Each row was made from one walk, in order. Every step used is in the known rows, and no mark comes twice. Write each row's walk.
Known rows
fekiv -> vafo -> pano -> sezi: .01; .20; -.37; .56; -.27; .43; -.20; .36; .03; .50; -.04; .19; -.04; .12; -.01; .24; .05
govu -> vafo -> pano: -.10; .12; -.15; .72; .16; .37; .15; .03; .18; .26; -.13; .43; .03; .23; .15; -.05; .20
sezi -> govu -> fekiv -> vafo -> nubuk: -.16; -.01; -.24; .18; -.15; .59; -.06; .05; .39; .35; .38; .85; .01; .04; .04; .04; .51
pano -> sezi -> govu -> vafo: -.16; .01; -.61; .54; .04; .68; -.08; -.01; -.03; .33; -.03; .30; -.06; .11; .07; .17; .47
pano -> sezi -> govu -> vafo -> nubuk: -.25; .15; -.44; .42; .14; .89; -.32; -.04; .15; .27; -.21; .41; -.19; .05; .13; .35; .63
govu -> vafo -> pano -> sezi: -.05; .19; -.31; .70; .02; .53; -.18; .09; .05; .39; -.21; .13; -.03; .23; .12; .13; .16
govu -> vafo: -.13; -.06; -.47; .50; .05; .38; .07; -.01; .15; .16; .03; .30; -.03; .08; .15; .07; .28
nubuk -> fekiv -> vafo -> pano -> sezi -> govu: -.09; .11; -.24; .60; .11; .40; .14; .46; -.02; .48; .12; .26; -.09; .09; -.07; .20; .46
nubuk -> fekiv -> vafo: -.10; -.12; -.44; .36; .03; .14; .23; .41; .13; .23; .35; .12; -.14; -.08; .00; .26; .35
govu -> fekiv -> vafo -> pano: .07; .02; -.12; .45; -.28; .26; .07; .18; .29; .47; .36; .59; .15; .21; .02; -.18; .03
nubuk -> sezi -> govu -> vafo: -.19; -.05; -.18; .39; .23; .61; .28; -.20; .26; .30; -.05; .24; .06; .23; .14; -.15; .38
sezi -> fekiv -> vafo: -.12; -.03; -.57; .30; -.32; .36; -.09; .19; .11; .30; .16; .32; -.11; -.17; -.09; .26; .14
nubuk -> fekiv -> vafo -> sezi: -.11; -.07; -.45; .32; .09; .27; -.19; .39; .05; .26; .40; -.16; -.25; -.19; .12; .49; .28
fekiv -> vafo: -.08; -.05; -.52; .36; -.24; .24; .05; .25; .14; .26; .21; .38; -.03; -.02; .03; .20; .19
fekiv -> vafo -> sezi: -.07; -.01; -.52; .34; -.18; .38; -.36; .23; .04; .29; .24; .09; -.14; -.13; .13; .41; .12
fekiv -> vafo -> nubuk: -.19; .09; -.34; .25; -.13; .44; -.19; .23; .32; .22; .05; .46; -.18; -.10; .09; .36; .36
pano -> sezi -> govu -> fekiv: .00; .00; -.56; .28; -.06; .56; .12; -.11; .17; .57; .10; .29; .11; .00; -.05; .13; .36
sezi -> govu -> vafo: -.22; -.06; -.46; .55; .18; .50; .26; -.06; .11; .18; .08; .61; .02; .15; .12; -.03; .50
pano -> sezi -> vafo -> nubuk -> fekiv: -.16; .10; -.64; .18; .38; .44; .06; .26; .36; .25; -.38; .03; -.22; -.37; .06; .66; .49
pano -> sezi -> fekiv -> vafo -> nubuk: -.15; .19; -.54; .18; -.35; .71; -.66; .22; .18; .38; -.10; .10; -.33; -.27; -.06; .62; .30
sezi -> vafo -> nubuk -> fekiv: -.22; .03; -.49; .22; .51; .25; .38; .22; .49; .11; -.27; .33; -.12; -.34; .10; .47; .54

Write each row's walk
-.31; .08; -.29; .46; .27; .71; .01; -.10; .28; .14; -.10; .68; -.12; .06; .18; .16; .68 : sezi -> govu -> vafo -> nubuk
-.01; .13; -.28; .56; .00; .29; -.03; .53; .03; .45; .08; -.03; -.16; .04; -.04; .32; .23 : nubuk -> fekiv -> vafo -> pano -> sezi
-.13; .00; -.50; .47; .12; .51; -.35; -.04; .07; .18; .08; .01; -.15; -.03; .26; .30; .22 : govu -> vafo -> sezi
-.05; .16; -.73; .28; -.15; .52; -.13; .01; .09; .47; -.29; -.13; -.14; -.28; -.11; .50; .20 : pano -> sezi -> fekiv
-.08; -.02; -.28; .13; -.27; .45; -.04; .07; .28; .42; .05; -.04; -.05; -.07; -.06; .12; .03 : nubuk -> sezi -> fekiv -> vafo
-.17; .09; -.14; .77; .28; .51; .31; -.01; .13; .28; -.07; .72; .08; .29; .12; -.17; .42 : sezi -> govu -> vafo -> pano
-.15; .02; -.23; .26; .27; .49; .56; -.16; .33; .45; -.22; .16; .10; .01; .03; .01; .38 : nubuk -> sezi -> govu
-.21; .09; -.56; .21; .24; .40; .22; .07; .48; .19; -.42; .57; -.01; -.27; .13; .41; .37 : sezi -> vafo -> nubuk
-.11; .08; -.67; .40; .07; .54; .18; .03; .03; .46; -.20; .22; -.02; -.09; -.03; .34; .44 : pano -> sezi -> govu
-.04; -.15; -.12; .12; -.19; .50; .21; -.04; .37; .52; .44; .41; .20; .20; .00; -.26; .20 : nubuk -> sezi -> govu -> fekiv -> vafo
-.07; .15; -.24; .52; -.22; .31; -.01; .24; .16; .40; .03; .43; -.03; -.01; -.08; .11; .08 : sezi -> fekiv -> vafo -> pano
-.03; .05; -.73; .27; -.46; .53; -.40; .25; .01; .43; .06; .03; -.17; -.17; -.14; .45; .10 : pano -> sezi -> fekiv -> vafo
-.08; .26; -.33; .62; .16; .53; .25; .08; .06; .55; -.36; .36; .06; .05; -.03; .21; .37 : vafo -> pano -> sezi -> govu
-.16; .11; -.05; .10; -.08; .56; -.13; .11; .46; .33; -.05; .12; -.13; -.02; .12; .25; .24 : fekiv -> vafo -> nubuk -> sezi
-.21; .23; -.11; .04; .17; .65; .00; -.20; .54; .40; -.44; -.09; -.15; -.26; .03; .35; .31 : vafo -> nubuk -> sezi -> fekiv
-.23; .15; -.07; .19; .12; .80; -.27; -.24; .49; .26; -.28; -.03; -.19; -.04; .12; .21; .30 : govu -> vafo -> nubuk -> sezi -> fekiv
.01; -.10; -.57; .26; -.37; .57; -.17; .14; .08; .54; .44; .46; .07; .10; -.07; .06; .29 : pano -> sezi -> govu -> fekiv -> vafo
-.17; .09; -.49; .40; .28; .51; .11; -.07; .09; .34; -.06; .23; -.06; -.18; .11; .37; .43 : vafo -> sezi -> govu
-.02; .31; -.40; .51; -.04; .50; -.07; .04; .11; .56; -.43; .00; -.08; -.15; -.12; .38; .13 : vafo -> pano -> sezi -> fekiv
.01; .28; -.33; .57; .07; .41; .08; .12; .11; .53; -.40; .04; -.01; -.01; .01; .31; .14 : vafo -> pano -> sezi
